Known rows, with every step that occurs:
kedop > vumi: [ 0 -3 -6  3 11  0  5 -4 -3 11 -7  1 -2  0 -1 -2 -9]
vumi > rumep > bapo: [  3  -4 -14   3  -3  -1  16   2 -14  -1   3   3  16  -1 -10   0   0]
bapo > rera > vumi > rumep: [  6   0 -14   9   8  10  21   0   0   8 -10   0  31   1   1 -21   0]
rera > vumi: [ 6  1 -5  2  6  5  8  2  9  7  1  0 14  1 15 -7 -3]
bapo > rera > rumep > kedop: [  6   0  -8   5  -2  -5   6   4  -8   0 -11   6  45  -2  -9 -26  -1]
kedop > rumep > bapo: [  4  -4 -13   0  -4  -6   9  -3 -14  -5   5   4  26  -1  -5   3   0]
lila > rumep: [ -9   1   8  -5 -17  -7 -10  -5  -2  -2   1   5   2   1  11  -1  -4]
lila > rumep > kedop > vumi > bapo > rera: [-13  -6   1   2  -6  -4   9  -9 -16   5 -18  13  34   0  -5 -32 -20]
rera > kedop > vumi > rumep: [  4  -6 -13  13  14  -1  12   1  -2  16  -1   4  21   2  -5 -11  -3]
soko > lila > rumep > kedop: [-17  -6   1  -4 -24 -17 -24  -1   1 -16  -7   9  13  -9   9   0  -2]
bapo > rera: [  1   2  -1   1   0   4   6  -2  -4  -3 -14  -1  13   0  -9 -13  -2]
soko > lila: [ -7  -5  -5  -2  -6  -1 -15   2   4 -14  -6  -1   0  -7   0   6   8]
rumep > kedop > vumi > bapo: [ -4  -9  -6   7  10  -1  11  -2 -11  10  -6   9  21  -1  -6 -20 -14]
soko > lila > rumep: [-17  -4   3  -6 -23  -8 -24  -3   3 -17  -5   4   1  -7  10   5   4]
vumi > bapo: [ -4  -4   2   1  -1   8   6   0  -5  -2   3   4   9   1  -4 -12   1]
vumi > rumep > bapo > rera: [  4  -2 -15   3  -3   3  21   0 -18  -4 -11   1  29   0 -19 -13  -1]

Rows:
[ -4  -5  -5   5  12  13  17  -6 -12   6 -18   3  21   2 -15 -26 -10] : kedop > vumi > bapo > rera
[  0  -5 -11  10   0  -9   7   3  -7   5   1   6  17  -3  -7  -5  -1] : vumi > rumep > kedop
[ -1  -6 -15  10  13   2  12  -3  -7  14  -4   2   3   0  -6  -4  -4] : kedop > vumi > rumep
[-20 -12  -4   0 -11  -5  -7  -7 -11 -10 -25  13  35  -7  -6 -27 -12] : soko > lila > rumep > kedop > vumi > bapo > rera
[  2  -3  -2   3   7  13  14   1   3   6   4   4  22   2  10 -20  -1] : rera > vumi > bapo
[  4   0  -6  -4  -4   2  15   0 -14  -7 -13   0  26   1 -14 -11  -6] : rumep > bapo > rera
[ -3  -7  -7   7  11   3  17  -3 -15   7 -20   8  34   0 -16 -31 -16] : rumep > kedop > vumi > bapo > rera
[ 10   2 -10  -3   2   6  23   2  -6   0 -13   0  40   1   1 -20  -9] : rumep > bapo > rera > vumi
[ -6   0   3  -9 -20  -9   0  -4 -12  -8   2   7  13   1   5   0  -8] : lila > rumep > bapo
[  8  -4 -10   3  -2  -7   8   2  -8  -3   7   6  44   2  -5  -4   1] : rera > kedop > rumep > bapo
[  8  -3 -13   5  -1   2  20   5 -13  -2  -8   3  48   3 -18 -20   0] : vumi > rumep > bapo > rera > kedop
[  6   2  -7   3  -1   4   5   1  -5  -1  -8   1  32   1  -9 -22   4] : bapo > rera > rumep
[  9   0  -3  -2  -2   0  13   5  -8  -6 -11   2  45   3 -13 -19  -5] : rumep > bapo > rera > kedop
[  6  -1  -6   8   4  -1   4  -1  -2  -2  -6   2  46   3  -8 -18   4] : bapo > rera > kedop > rumep
[  0  -8 -12   9   9  -1  10   1 -11  13  -2  12  40  -1  -6 -28  -7] : rera > rumep > kedop > vumi > bapo
[ -3  -3   1   1   1  13  11  -2  -9  -4 -10   2  21   2 -13 -25  -1] : vumi > bapo > rera
[-10  -3   0   1  -7 -16  -4  -6  -7   9  -7  11  15  -2   8  -8 -19] : lila > rumep > kedop > vumi
[  5  -1  -4   5  14   2   9  -1  -1   9 -17   1  31   3  -9 -22 -10] : bapo > rera > kedop > vumi
